Known rows, with every way that one mark hangs from another:
[repi vode]: [ -6  -1  -5  -2  14   1  -9  -6   1 -17   7 -12  -3 -11 -16  14  -5  -2
  10  -9   3   4  -6 -12   0  -4]
[nuvif kunot [repi kikop [vode roda]]]: [ 17   1  -7 -16  13   0 -10   0  -8 -20  -4 -40   0  25 -23  18  -8 -17
  17  23  -2  11   5 -11 -14  15]
[nuvif [repi [kikop roda]]]: [  5  22   9   2   3  -2   5  11  -8   8   8 -27   2   8  -7  14  -8 -11
   6  14   3  16   2   8   1   4]
[nuvif [kunot butuf] [repi [kikop roda vode]]]: [ 12  21  -5 -14   0  -2   8  -1 -23  -2  11 -39   8  28 -27  11  -6 -14
  22  28  -6  23   9   9  -3   1]
[dutune [kozup [pedu [siba fozor]] [repi kikop nuvif]]]: [ -2 -18 -19  13  37   7  12   3   4  -8   4 -18  22 -14  18  -1   8   2
   8  -2  -2 -29  10 -12  -2   5]
[kikop [repi [nuvif kunot]] roda vode]: [-15  13  22  12   1 -12  10   7   2  12   6 -35   8 -13 -11   6   2 -10
  41  -4  -3  19  -9  28  34 -11]
[kozup [pedu [siba fozor]] [repi [nuvif kunot]]]: [  9 -29 -13   2  32   7   4  -2   3  -5  11  -4  17 -21  23  -4   0  -1
  20  -6   1 -41  10   0 -24  19]
[dutune fozor kozup]: [ -9   5 -34   3  20   6   4   2  -7 -20 -11 -11   8  -1  13 -11  23   4
  -2   1  -3  -4   5 -12   4  -7]
[repi nuvif vode]: [  3 -13  -3   6   8  13   1  -6   9  -5  15  -7   1 -12 -11  19 -17   3
  22  -8  12   3 -20 -13  -2  -7]
[dutune fozor [kozup [repi nuvif vode]] [pedu siba]]: [ -9 -23 -30   9  66   7   5   5 -15 -32   6 -28  10 -38  32   8  12   5
  15  -1   6 -33  -3 -21 -14  -4]
[nuvif [kunot butuf] [repi [kikop roda] vode]]: [ 14  18 -13 -15   6   4   0  -5 -17  -9  16 -43   4  23 -31  20 -13 -17
  26  21  -1  22   5   1 -11   4]
[pedu siba]: [  8   1  -2   8  17   7   7   4  -1 -15 -13   1  -3 -20   3  -3  -7  -5
  10   2  -3  -2 -11   0 -13  10]
[nuvif [kunot butuf] [repi kikop]]: [ 24  11  -9 -19  -7   5   8  -4 -15  -7   7 -31   6  40 -21   8 -10 -12
  15  30  -2  14  14   1 -18   7]
[nuvif kunot [repi [kikop roda] vode]]: [ 13   7  -5 -12  11  -3  -1  -1  -8  -9   2 -40   1  17 -28  19 -11 -20
  22  15   0  20   6   2  -6  11]
[nuvif repi]: [  7  13  10  -3  -4  -2   2   8  -5   2  -2 -13  -6  13   4   2  -5  -1
  -1  16   1   6   3   8  -8   9]
[repi [kikop [vode roda]] [nuvif kunot]]: [ 14 -15  -2   1   9   7   9   1  -1  -5   7 -23  18  13 -24  18  -8  -7
  26  15   5   8  -9 -15   5  -7]
[siba fozor]: [ -5   8 -10  -7  -4  -3  -7   4   4 -11   4   3  -4  15   1 -10   8  -7
   2   0   8   3   7  -8  -9   6]
[dutune fozor [kozup [repi kikop nuvif]] [pedu siba]]: [ -4 -21 -29  10  62   9  13   9 -16 -26   6 -29  18 -29  30   8  12   2
  12   4   7 -32   3 -20 -13  -5]
[vode roda]: [ -3   6  -4   4   8   1 -22   9  -6  -5  -2  -4   0  -2  13   2   6  -1
  -1  10  -6  -7 -10  -9  -3   7]
[kikop [repi [nuvif [kunot butuf]] vode]]: [  4  -2   5  -2  -5   7   2  -6  13  -9  10 -28   4   4 -10  11  -9  -6
  37  -3   5   6  -3   2   3  -4]
[dutune fozor pedu]: [ -6  -4 -15  -3  38   4  -4   8 -16 -11   7 -12   3 -15  16   9  10  -1
  -4  -1  11 -19   3  -9 -11  -3]
[kunot butuf [nuvif [repi kikop vode]]]: [  9  17 -16   1 -13  16   0  -2  -4   4  28  -5  12  15 -10  16 -11   3
   6   9   7  10 -16  -8 -23  -7]
[dutune [kozup [repi nuvif vode]] [pedu [siba fozor]]]: [-10 -28 -14  10  54   0   4   5  -6 -23   8 -25   6 -25  26   6   4   1
  13   2   6 -31  -1 -19 -11   4]
[kozup pedu [repi kikop]]: [ -1 -17  -4   1  33  -3   0  -1  -3   3  22 -18  25 -17  10  13   5   1
   2 -10   0 -35  23  -4  -4   2]
[kikop repi]: [ -4   9  16   2  -7  -4   1   5  11  -2  -2 -19   1   2   3   0   3  -6
  14  -4   0   1   7  10   9  -1]
[siba fozor pedu]: [ -7  10  -2 -10   7  -4 -16   5  -4   7   1  10   0   3   4 -20   8  -6
  -8   7  16 -10   8  -7 -24  18]
[kozup [pedu siba] repi]: [  0 -17  -5   7  40   0   0   1  -4  -5   8  -7  15 -36  24   0   3   4
   6 -10  -6 -41  12   4 -15  13]
[nuvif [kunot butuf] [repi kikop [vode roda]]]: [ 18  13 -15 -18   8   7  -9  -4 -17 -20  11 -41   4  31 -25  19 -10 -14
  21  29  -3  14   5 -12 -19   8]
[roda vode]: [  0   6 -12  11  11 -15   4  -7   6   0 -12   1   3 -15  -7   1   2  -4
   5   2  -3  -3   7 -14  17  -1]

Rows:
[-12  -8 -40   6  55   7   0   0  -9 -31  -2 -21  17 -32  23  -3  23   6
   7 -10  -6 -31  11 -14  -6   0] -> [dutune fozor [kozup [pedu siba] [repi vode]]]
[ -4   3  12   8   3   6  -9   4  15  -8   7 -26   2  -8   3  14  -6  -4
  29  -5   6   0 -12  -3   7  -2] -> [kikop [repi nuvif [vode roda]]]
[  6 -25  -3  12  35   9   6   0   2   3  14  -3  18 -36  28   3  -5   7
  15  -9   0 -43   3   3 -17  10] -> [kozup [pedu siba] [repi nuvif]]
[ -5  -9  -9  10  58   1  -4   0  -6 -10  23 -29  21 -48   3  23  -4  -8
  21 -18  -2 -29   7  -4  -6   6] -> [kozup [pedu siba] [repi [kikop roda] vode]]
[ 17 -14 -11  -3 -12  16  10  -9   1   7  11   0   7  15  -4   2 -12   2
  22  10   5   1  -8  -1 -10  -2] -> [repi [nuvif [kunot butuf]]]
[ -6 -15   1   1  37  -8   2   0  -7   0  22 -23  27 -19   2  14   9   3
   5  -8  -2 -30  22  -3   3  -3] -> [kozup pedu [repi [kikop vode]]]
[  9  -2 -18   2  13  17   5 -10  -1   0  32 -32  16  -3 -35  33 -23 -15
  42  -1  10  19 -15 -13   3 -13] -> [repi [kikop roda] [nuvif [kunot butuf]] vode]
[ -6 -15   3  12  35  -1   7   2  -5  16  32 -22  30 -29   7  19   0   3
  18 -11   2 -27   9   4   9  -7] -> [kozup pedu [repi [kikop roda vode] nuvif]]
[ 18  19 -10 -14  -4   3   6  -1 -18   3  11 -35   7  31 -20  10  -9 -16
  20  27  -3  18  10   9 -10   7] -> [nuvif [kunot butuf] [repi [kikop roda]]]
[  8  -1   9  -1 -15   7   8  -2  12   3   6 -19   7  12   1   1  -5  -5
  30   3   3   2   1  10   3  -2] -> [kikop [repi [nuvif [kunot butuf]]]]
[ 14  -6 -13  12   8   4  16  -5   7  16   9 -18  18  -3 -21  19 -15 -17
  32   5   7  11  -5  -7  15  -5] -> [repi [kikop [roda vode]] [nuvif kunot]]
[ -6  -9   2  -2  13 -14  -4   1 -12 -13  21 -22  16  -7   0  12   8   2
  15   5  -3  -9  11  -9   3 -11] -> [kozup [repi [kikop [vode roda]]]]
[ 14  -7  -8  -1   6  12  10  -2  -8  -5  17 -24  20  17 -26  19  -9  -5
  29  19   4  10  -9 -16   2 -12] -> [repi [kikop [vode roda]] [nuvif [kunot butuf]]]
[ -4  -9  -7   5  50  -4  -4   7  -8 -18  14 -22  22 -27  10   7  10  -4
  12  -4  -3 -34  15 -10 -11  10] -> [kozup [pedu [siba fozor]] [repi [kikop [vode roda]]]]
[ -6 -23 -19   4  17  -2  -3  -5  -1 -15   3 -20  10  -3  14   0  10   7
  16   5  -7 -15   1 -14   4  -3] -> [dutune [kozup [repi [nuvif kunot] [vode roda]]]]
[-14  16  14  17   4   1  -2   5  12  12  18 -31   3 -25  -1  17  -9 -12
  40 -16   6  13 -15  18  23  -7] -> [kikop [repi nuvif vode] roda]
[  0   0  -5  13  19  13   4  -1   6   4  29 -27  13 -18 -27  36 -22 -12
  33 -10  15  16 -21 -13  11 -15] -> [repi [kikop roda] nuvif vode]
[  1 -26  -1   6  23   4   2  -2   3  14  23  -4  21 -22  26   6   0  11
   8 -11   3 -41  10   3  -7   4] -> [kozup pedu [repi nuvif]]
[ -8 -15 -30   6  65   2   8   9 -19 -32   2 -31  15 -29  28   6  18  -1
   6   4   2 -31   9 -20 -12  -3] -> [dutune fozor [kozup [repi kikop]] [pedu siba]]
[-21 -10 -25   4  58  -8   4   8 -23 -18  14 -38  19 -23  21  10  25   2
   4   1   2 -23  13 -13   7 -15] -> [dutune fozor [kozup [repi [kikop roda vode]]] pedu]
[  6 -21   0   2   1   0   8  -2   0   1  28 -12  17  -5   6  14  -5   4
  22   1   7 -11   6  -8  -4 -11] -> [kozup [repi kikop nuvif]]
[  7  21 -11   4 -15  12  -2   5 -10   8  24  -4  14  18  -3  10  -4   5
   2  18   2   8 -16  -5 -19  -7] -> [kunot butuf [nuvif [repi [kikop [vode roda]]]]]
[ -5   7  15   2   0  -4  -2   6  -2  -9   3 -32   9   6  -5   4   6  -1
  34  12  -5   6  -7   5  16  -8] -> [kikop [repi [nuvif [kunot butuf]]] [vode roda]]
[ -8 -12 -13  10  49   1   5  10  -6 -17 -11 -18   0 -14  20  -3   8  -5
  -5   6   2 -22   0 -14  -8  10] -> [dutune kozup [pedu [siba fozor]]]
[  8  25 -17  10 -15   9   4   0  -5  18  24  -1  15   9  -4  10  -8   0
   6  12   4  10 -13  -1 -12  -6] -> [kunot butuf [nuvif [repi [kikop [roda vode]]]]]
[ 18   1   4 -16   3  -7  10   1 -10 -11  -8 -33   4  31 -26   8  -4 -13
  13  26  -3  16  13   3  -6   9] -> [nuvif kunot [repi [kikop vode]]]
[ 15   2 -19  10   4   9  16  -7   1  17  19 -20  21   1 -24  19 -16 -15
  35   9   6  13  -6  -8  11 -10] -> [repi [kikop [roda vode]] [nuvif [kunot butuf]]]
[  6  -4   5  10  11   8   9   7  -1   0  14 -19  17   2 -17  22  -8  -1
  19  10   8   8 -14 -16  10 -13] -> [repi [kikop [vode roda]] nuvif]
[ 23   0  -1 -16  -1  -1   8   0  -6  -7  -8 -29   3  34 -18   7  -7 -15
  11  25  -1  12  14   2 -14  14] -> [nuvif kunot [repi kikop]]
[ -8  -7 -29   9  61   8   7  11 -15 -27 -13 -21   5 -25  26  -1  16  -1
  -3   4   2 -24  -1 -15 -10   2] -> [dutune fozor kozup [pedu siba]]
[ 14  -9  -7   7   3  11  14  -1   4  16  15 -18  16   5 -18  18 -16 -15
  29   4   9  12  -9   0   6  -4] -> [repi [kikop roda] [nuvif kunot]]
[ 15 -17 -15   0  20  16  -8  -5   5 -16  14 -29  13   5 -26  31 -17 -12
  32   7   9   5 -16 -30  -6  -2] -> [repi kikop [nuvif kunot] [vode roda]]
[  7   2  -6   4   5   8  18  -3  -9  11  24 -27  21   6 -31  21 -13 -10
  36   9   4  20 -10  -1  13 -17] -> [repi [kikop roda vode] [nuvif [kunot butuf]]]
[-13  -7 -36   3  39   3   1   0  -9 -16   1 -16  20 -16  29  -9  29   9
  -2  -7  -6 -32  19  -9   0  -2] -> [dutune fozor [kozup pedu repi]]
[ -8  15   5   9   0   3  -2  -1   7  10  19 -34   5 -14  -8  15  -9 -14
  46 -10   2  15 -11  18  18  -6] -> [kikop [repi [nuvif [kunot butuf]] vode] roda]
[ -5   1  20   4   2  -7  -2   8   3  -9  -4 -31   8   3  -4   4   7  -2
  31   9  -5   5  -7   5  17  -4] -> [kikop [repi [nuvif kunot]] [vode roda]]
[ 11 -15 -16  -6   3  17   1 -15   2  -9  18 -13   4   4 -20  16 -18   0
  32   2   7   5 -14 -13  -9  -6] -> [repi [nuvif [kunot butuf]] vode]
